What can hang from each mark:
runu: teki vike
babi: runu
teki: dinaref runu vike
dinaref: teki
vike: lafu runu teki
gubo: vike
lafu: vike

Every row comes from one small tree of marks. Brackets hold a mark, then the marks that hang from it, in alphabetical order. Every link used is in the known rows. Which tree was each row made from?
Known rows:
(gubo vike): [-0.646, 0.691, 0.231, -1.085, -0.739, -1.666, -1.957, -2.664, -1.544, -0.901, 4.908, 3.749, 1.830, -1.072, -1.977, 1.743, 0.828, 1.860]
(babi (runu vike)): [-1.764, 0.242, 0.585, 0.288, 0.018, -2.523, -2.096, -1.024, -2.363, 1.246, 1.730, 3.596, 0.712, -0.337, 2.020, -0.894, 4.518, 0.847]
(teki dinaref (runu (vike lafu))): [-0.364, 1.927, 2.040, 3.553, -1.081, -5.338, -2.319, -0.515, -3.139, -1.370, 4.605, 7.304, -4.032, -0.905, 2.562, -0.301, 2.567, 0.622]
(gubo (vike teki)): [-1.140, -1.110, -0.695, -3.558, 0.667, -1.231, -2.736, -3.644, -3.008, -2.275, 5.514, 3.892, 1.455, -1.406, -2.804, 2.475, 1.325, 2.529]
(babi (runu (vike lafu (teki dinaref)))): [-3.776, 0.234, 1.033, -0.470, 0.351, -2.942, -2.599, -1.087, -3.058, -2.289, 1.421, 6.300, -4.077, 0.189, 2.237, -0.408, 3.711, 2.232]
(runu teki): [-1.369, 3.279, 0.222, -0.907, -0.550, -1.877, -1.639, -0.897, -1.918, 1.274, 2.428, 3.847, 1.952, -1.356, -1.673, 2.492, 1.766, 0.473]
(lafu (vike (runu (teki dinaref)))): [-2.067, 2.396, -0.417, -5.285, 0.499, -1.975, 0.743, -2.065, 0.688, 1.686, 3.898, 4.535, 2.153, -0.827, -1.362, 2.037, -0.884, 2.842]
(lafu (vike runu)): [-2.132, -1.127, -1.704, -3.476, 0.333, -2.011, -0.739, -0.850, -0.796, 0.687, 5.632, 3.015, 4.683, -1.786, -0.864, 0.753, 0.688, 1.830]
(babi (runu teki vike)): [-1.599, 2.746, 0.625, -1.102, -0.077, -1.925, -2.165, -1.329, -2.407, 2.723, 1.078, 3.783, 1.361, -0.806, 2.039, 1.276, 3.605, 0.703]
(teki runu): [0.694, 0.938, 0.173, 1.894, -0.885, -3.584, -2.256, -0.663, -3.370, -0.162, 5.282, 4.461, 0.502, -1.485, 0.078, 1.335, 2.647, 1.603]
(runu teki (vike lafu)): [-2.529, 3.052, 0.538, 1.629, -0.839, -3.159, -3.387, 0.366, -3.674, 0.437, 2.604, 5.330, 0.500, -1.442, 1.033, 1.948, 2.827, -1.290]
(gubo (vike (teki dinaref runu))): [0.966, 0.456, 0.898, -2.778, 0.558, -2.740, -2.197, -4.708, -2.914, -2.513, 6.492, 6.485, -2.336, -0.815, -1.347, 2.356, 0.328, 4.315]
(dinaref (teki runu vike)): [0.059, -0.333, 0.608, 1.219, -0.691, -2.249, -3.797, 0.221, -3.245, 1.964, 7.477, 4.630, -1.819, -3.323, 0.152, 2.534, 2.752, 0.372]
(gubo (vike lafu (teki dinaref runu))): [-0.314, 0.970, 0.976, -0.684, -0.476, -2.622, -3.567, -2.702, -4.027, -4.233, 6.284, 7.551, -3.784, -0.698, -0.237, 2.933, -0.153, 3.581]
(teki dinaref runu vike): [-0.089, 1.872, 2.592, 1.683, -0.917, -3.421, -3.970, -0.497, -0.573, 0.975, 4.131, 4.959, -2.261, -1.614, 0.183, 1.804, 2.677, 2.470]
(dinaref (teki vike)): [-2.259, -0.823, 0.283, -0.152, -0.493, -1.188, -3.055, 0.179, -1.783, 1.466, 5.613, 3.351, -0.999, -3.058, -1.571, 1.911, 2.930, -0.229]
(dinaref teki): [-1.632, -0.756, -0.598, -0.734, -0.378, -2.077, 0.088, -0.835, -2.640, 0.102, 5.759, 4.256, -1.393, -1.646, -1.643, 0.533, 1.943, 0.077]
(teki dinaref): [-1.698, 1.374, 1.624, -0.155, -0.606, -3.470, -0.047, -1.741, -0.075, -0.904, 2.664, 4.584, -1.866, 0.102, -1.696, -0.097, 2.034, 2.127]
(gubo (vike runu)): [-0.653, -0.411, -1.047, -3.186, -0.381, -1.478, -0.771, -2.014, -1.664, -0.389, 6.646, 3.049, 3.570, 0.258, -1.041, 1.565, 0.947, 3.186]
(gubo (vike lafu runu teki)): [-2.463, -1.375, -1.715, -3.502, -0.014, -1.181, -2.955, -1.174, -4.725, -3.549, 7.133, 4.756, 2.139, -0.072, -0.828, 2.945, 0.915, 3.214]

Which tree is each row?
[-1.040, 0.957, 0.936, 0.915, -0.245, -3.744, -3.076, -0.849, -4.325, -3.581, 4.498, 7.138, -4.125, -0.751, 0.256, 1.850, 1.795, 2.773] : (vike lafu (teki dinaref runu))
[-1.356, 2.688, 2.710, 4.072, -1.956, -3.511, -5.236, 1.391, -1.745, -0.850, 3.832, 5.934, -3.683, -1.483, 1.077, 2.189, 2.137, 1.542] : (teki dinaref runu (vike lafu))
[-3.529, -1.039, -0.287, -0.273, 0.249, -2.263, -4.207, -0.121, -5.004, -1.684, 2.242, 5.180, -0.865, -0.766, 2.211, 0.734, 4.443, 1.168] : (babi (runu (vike lafu teki)))
[-1.917, 1.309, -1.738, -4.754, 0.457, -1.249, -1.013, -1.145, -0.757, 2.124, 4.759, 3.178, 5.237, -1.805, -1.043, 2.921, -0.165, 1.662] : (lafu (vike (runu teki)))
[-2.568, 4.310, 1.899, 1.032, -0.762, -3.937, -1.387, -0.535, -1.666, -0.185, 1.673, 6.649, -2.418, -0.422, 0.880, 0.882, 1.840, -0.247] : (runu (teki dinaref) (vike lafu))
[-2.619, 3.222, 1.213, -0.813, -0.810, -0.179, -4.905, 0.303, -0.822, 3.471, 0.258, 2.415, 1.755, -1.570, 0.558, 3.783, 3.401, 1.700] : (babi (runu (teki vike)))
[-2.256, -1.719, -1.101, -2.159, -0.425, -1.170, -1.764, 1.034, -2.121, 1.802, 7.308, 2.782, 0.732, -1.667, -0.600, 1.689, 2.877, 1.009] : (dinaref (teki (vike runu)))
[-2.499, -0.500, 0.920, -2.805, 1.295, -2.808, -1.044, -2.750, -2.050, -0.477, 1.730, 5.402, -2.582, 0.169, 1.179, -0.843, 4.243, 2.861] : (babi (runu (vike (teki dinaref))))
[-0.432, -0.470, 0.106, -3.519, 1.227, -3.111, -2.300, -3.632, -1.932, -1.265, 5.590, 6.157, -1.595, -2.818, -1.117, 1.680, -0.038, 3.110] : (lafu (vike (teki dinaref runu)))
[-3.637, -1.110, -0.876, -0.083, -1.284, -1.296, -3.211, 2.738, -3.039, 0.256, 7.167, 4.206, -0.627, -1.526, 0.325, 2.031, 2.347, 0.289] : (dinaref (teki (vike lafu runu)))
[-3.124, 4.413, 1.949, 0.759, -1.001, -2.978, -1.750, -0.577, -1.689, 0.458, -0.033, 6.525, -3.129, 0.280, 2.992, 0.876, 2.302, 1.067] : (babi (runu (teki dinaref) (vike lafu)))
[0.146, 0.294, 0.942, -1.292, 0.521, -3.597, -1.489, -2.505, -3.101, -2.019, 4.956, 6.082, -2.687, -0.802, -0.969, 1.438, 2.397, 3.571] : (vike (teki dinaref runu))
[-2.535, -1.953, -1.451, -6.583, 1.810, -2.084, 0.194, -2.629, -0.820, -1.260, 5.513, 4.762, 1.108, -1.013, -2.039, 0.916, 0.297, 3.808] : (lafu (vike runu (teki dinaref)))
[-1.101, -1.062, -0.763, -6.162, 0.842, -1.748, 0.059, -3.814, -1.595, -2.486, 6.779, 4.739, 0.221, 0.970, -2.254, 1.336, 0.448, 5.044] : (gubo (vike runu (teki dinaref)))
[-2.549, -0.883, 0.120, -4.584, 1.434, -2.227, -1.343, -3.412, -0.493, -1.747, 3.710, 5.090, -0.586, -2.240, -2.833, 1.197, 0.308, 2.397] : (lafu (vike (teki dinaref)))
[-1.806, 2.854, -0.828, -2.155, -1.262, -0.948, -2.129, -0.420, -3.088, -0.699, 5.688, 4.385, 2.884, 0.102, -0.091, 3.885, -0.453, 2.116] : (gubo (vike lafu (runu teki)))
[-1.245, 0.207, 0.443, 3.221, -1.789, -2.066, -5.279, 1.971, -4.183, 0.273, 7.115, 5.629, -3.260, -3.254, 1.328, 3.125, 2.098, -0.296] : (dinaref (teki runu (vike lafu)))
[-1.093, -0.299, -0.253, 1.373, -0.341, -2.930, -4.669, -0.139, -5.963, -2.940, 5.552, 5.935, -1.076, -1.517, 0.601, 2.701, 2.545, 1.709] : (vike lafu (teki runu))
[-1.690, -0.788, 0.873, -2.512, 1.326, -3.915, -0.998, -2.861, -2.237, -1.076, 3.409, 5.548, -2.000, -0.774, -0.995, -0.692, 3.678, 1.655] : (runu (vike (teki dinaref)))
